What can hang from each mark:
K_776: K_6 K_48 K_76 K_470 K_826
K_470: K_776
K_444: K_776 K_956
K_193: K_826
K_640: K_776
K_956: K_48
K_76: K_776

Each row was made from one small tree. The marks that hang from a mark follow it in brackets, in the order of their numbers. Every link used is in the known rows. Write each row's tree.
Known rows:
K_776[K_6 K_76 K_470 K_826]: [ 1.11 -8.18  0.60  2.07  0.56  0.12  0.19 -0.74 -2.74 -0.65 -0.60  0.40
  2.24  3.20 -0.16 -1.88 -1.63  1.42]
K_444[K_776[K_6 K_826] K_956[K_48]]: [ 0.62 -0.75  1.36  1.33 -0.05 -1.55 -0.79  1.38  1.42 -0.25  0.19  0.65
 -0.79  2.13 -2.87  0.32 -0.30  3.14]
K_640[K_776]: [ 0.68 -1.14 -1.86 -0.34 -0.08 -1.05  0.17  0.79  1.25 -0.02  0.70 -0.39
  0.64  1.10  0.10  0.61 -0.29 -0.32]
K_470[K_776]: [ 0.56  0.53 -1.76 -0.30  0.04 -0.28 -0.29  0.93  0.03 -0.11  0.18 -0.03
 -0.14  0.88 -0.39  0.89 -0.62  0.12]
K_193[K_826]: [ 0.06  0.95  1.13  0.36  0.22 -0.08  0.24 -0.53  0.34  0.34 -0.48  0.36
 -0.50 -0.82 -1.00  0.23  0.62 -0.15]
K_444[K_776[K_6 K_48 K_76 K_826] K_956]: [ 0.50 -4.40 -0.18  1.13  0.59 -1.60 -0.70  1.57 -2.33  0.45 -0.19  0.66
  1.36  2.75 -3.20  0.25 -2.01  3.06]
K_640[K_776[K_48 K_76 K_826]]: [ 1.15 -3.51 -1.35  0.65  0.64 -1.49  0.41  1.21 -3.29  0.32  0.80 -0.11
  1.04  2.29 -1.32  0.49 -2.02  1.04]
K_444[K_776[K_6 K_48 K_76 K_470 K_826]]: [ 0.41 -8.00 -0.87  1.65  0.95 -0.70  0.18  1.01 -3.34 -0.11 -0.41  0.30
  2.44  3.23 -1.48 -0.36 -2.86  2.83]
K_470[K_776[K_6 K_48 K_76 K_826]]: [ 1.41 -5.06 -1.44  1.32  0.78 -1.03 -0.24  1.49 -3.70  0.25  0.01  0.41
  0.06  3.21 -0.69  0.03 -2.12  1.55]
K_76[K_776[K_48 K_470 K_826]]: [ 0.57 -2.51 -2.34  1.22  0.46 -1.66  0.54  1.24 -2.06 -0.25 -0.38  0.95
  0.90  1.37 -2.03  0.31 -1.79  2.40]
K_444[K_956[K_48]]: [-0.81  1.68  2.62  0.26 -0.34 -1.34 -0.80  0.55  1.27 -0.37  0.41 -0.25
 -2.34 -0.14 -2.34 -0.19  0.49  1.98]
K_956[K_48]: [-0.49  0.72  1.87  0.31 -0.05 -0.05 -0.16  0.44  0.20 -0.27  0.64 -0.57
 -2.31  0.02 -0.32 -0.22  0.22  0.90]
K_76[K_776[K_6 K_48 K_470 K_826]]: [ 0.95 -5.58 -2.53  1.73  0.46 -2.05  0.37  1.34 -1.15 -0.27 -0.70  1.10
  0.69  2.43 -0.80 -0.38 -1.58  2.50]
K_444[K_776[K_6 K_470] K_956[K_48]]: [-0.86 -3.88  1.16  0.90 -0.11 -1.73 -0.85  1.11  2.53 -0.80 -0.16 -0.28
 -0.43  1.88 -2.37 -0.48 -0.66  3.43]
K_470[K_776[K_6 K_826]]: [ 1.97 -2.31 -1.69  1.28  0.20 -0.91 -0.19  0.91 -0.21 -0.12 -0.26  0.95
  0.35  2.57  0.06  0.34 -0.68  0.83]
K_640[K_776[K_48 K_470 K_826]]: [ 0.68 -3.55 -1.69  1.11  0.40 -3.11  0.85  1.15 -0.82 -0.40  0.10  0.39
  1.62  1.50 -1.39  0.49 -1.65  1.96]
K_640[K_776[K_6 K_48 K_826]]: [ 1.48 -3.90 -1.89  1.13  0.34 -2.97  0.38  1.60 -0.02  0.26  0.20  0.57
  0.11  2.26  0.13  0.41 -0.79  1.24]

Write each row's tree:
[ 1.34 -2.34 -1.81  1.27  0.44 -2.14 -0.10  1.81 -1.24  0.22 -0.32  0.92
 -0.61  2.03 -0.40  0.71 -1.18  1.63]	K_470[K_776[K_6 K_48 K_826]]
[-1.00 -5.43  0.42  0.61  0.67 -0.54  0.23  0.20 -3.55 -0.26 -0.16 -0.62
  0.90  0.99 -0.97 -0.88 -2.08  1.51]	K_776[K_48 K_76 K_470]
[ 1.22 -2.48 -2.22  1.21  0.19 -0.44  0.43  0.34 -0.96 -0.63 -0.35  0.94
  1.82  1.89 -1.64 -0.10 -1.31  1.54]	K_76[K_776[K_470 K_826]]
[ 1.52 -5.45  0.52  1.56  0.48  0.55 -0.06 -0.38 -2.67  0.01 -0.16  0.45
  1.08  2.85  0.11 -1.27 -1.06  0.57]	K_776[K_6 K_76 K_826]
[ 0.06 -5.05  0.63  1.55  0.80 -0.87  0.45  0.04 -4.57 -0.28 -0.29  0.22
  1.65  1.55 -1.77 -0.84 -2.32  2.19]	K_776[K_48 K_76 K_470 K_826]
[ 0.11 -1.21 -0.11  0.60  0.56 -1.29 -0.52  1.48 -3.15  0.42  0.11  0.52
  1.49  1.63 -4.41  0.96 -2.19  2.93]	K_444[K_776[K_48 K_76 K_826] K_956]
[ 0.23  2.28  1.48  0.76 -0.07 -1.22 -0.63  1.25  0.63 -0.21  0.49  0.51
 -0.51  1.05 -4.00  1.03 -0.57  3.13]	K_444[K_776[K_826] K_956[K_48]]
[-1.04  1.15 -0.75 -0.43  0.09 -2.17 -0.61  1.96  0.42  0.43  0.00  0.19
  0.09 -0.10 -3.34  1.53 -1.01  2.42]	K_444[K_776[K_48] K_956]
[ 0.01 -7.02 -2.03  0.69  0.27 -3.10  0.39  1.37  1.02 -0.31 -0.12 -0.35
  0.60  2.00  0.62 -0.31 -1.17  1.41]	K_640[K_776[K_6 K_48 K_470]]
[-0.71 -5.82 -0.20  1.06  0.36 -2.01  0.19  0.60 -0.27 -0.31 -0.77  0.06
  0.01  0.90  0.43 -0.92 -0.90  1.77]	K_776[K_6 K_48 K_470]
[ 0.51 -5.92 -2.61  0.81  0.08 -0.48  0.00  0.56  0.85 -0.58 -0.51  0.24
  0.87  2.37  0.35 -0.89 -0.83  1.01]	K_76[K_776[K_6 K_470]]
[-0.45 -1.14  1.10  0.36 -0.19 -1.30 -1.09  1.51  2.42 -0.19  0.30 -0.18
 -1.55  1.50 -2.06  0.23 -0.03  2.59]	K_444[K_776[K_6] K_956[K_48]]
[ 1.33 -3.51 -1.47  1.08  0.13 -1.85  0.69  0.21  0.23 -0.73  0.12  0.40
  2.52  2.04 -0.96  0.08 -1.18  1.11]	K_640[K_776[K_470 K_826]]
[ 0.10 -7.03 -0.14  1.63  0.66 -2.01 -0.45  1.14 -2.32 -0.23 -0.60  0.63
  2.50  3.12 -3.50 -0.34 -2.58  3.85]	K_444[K_776[K_6 K_48 K_76 K_470 K_826] K_956]
[ 1.36 -2.92 -2.56  1.23  0.38 -1.62  0.09  1.71 -1.28  0.36 -0.25  1.16
 -0.39  2.13 -0.53  0.26 -0.98  1.66]	K_76[K_776[K_6 K_48 K_826]]
[ 1.01 -1.94 -1.20  0.79  0.76 -0.65 -0.05  1.39 -4.53  0.25  0.33  0.28
  0.33  2.11 -1.81  0.76 -2.38  1.48]	K_470[K_776[K_48 K_76 K_826]]
[ 0.99  0.19 -2.41  0.65  0.37 -1.28  0.30  1.63 -1.99  0.38  0.05  0.99
 -0.26  0.99 -1.71  0.98 -1.21  1.59]	K_76[K_776[K_48 K_826]]
[-0.80 -6.64  1.61  0.93  0.21 -0.55 -1.00  0.79  0.02 -0.79  0.13 -0.80
  0.28  3.05 -2.61 -1.12 -1.63  3.27]	K_444[K_776[K_6 K_76 K_470] K_956[K_48]]
[-0.29 -3.86  0.01  1.08  0.65 -1.74 -0.27  1.06 -3.15 -0.20 -0.30  0.48
  2.72  2.01 -4.67  0.27 -2.83  3.75]	K_444[K_776[K_48 K_76 K_470 K_826] K_956]
[ 0.73  1.68 -0.38  0.50 -0.01 -1.18 -0.47  0.89  0.40  0.03 -0.13  1.09
  1.88  0.96 -3.71  1.18 -0.75  2.18]	K_444[K_776[K_826] K_956]
[-1.25 -0.79  1.35  0.35 -0.13 -1.35 -0.64  1.04  1.63 -0.83  0.19 -0.38
 -0.08  0.77 -3.58  0.28 -0.86  3.31]	K_444[K_776[K_470] K_956[K_48]]
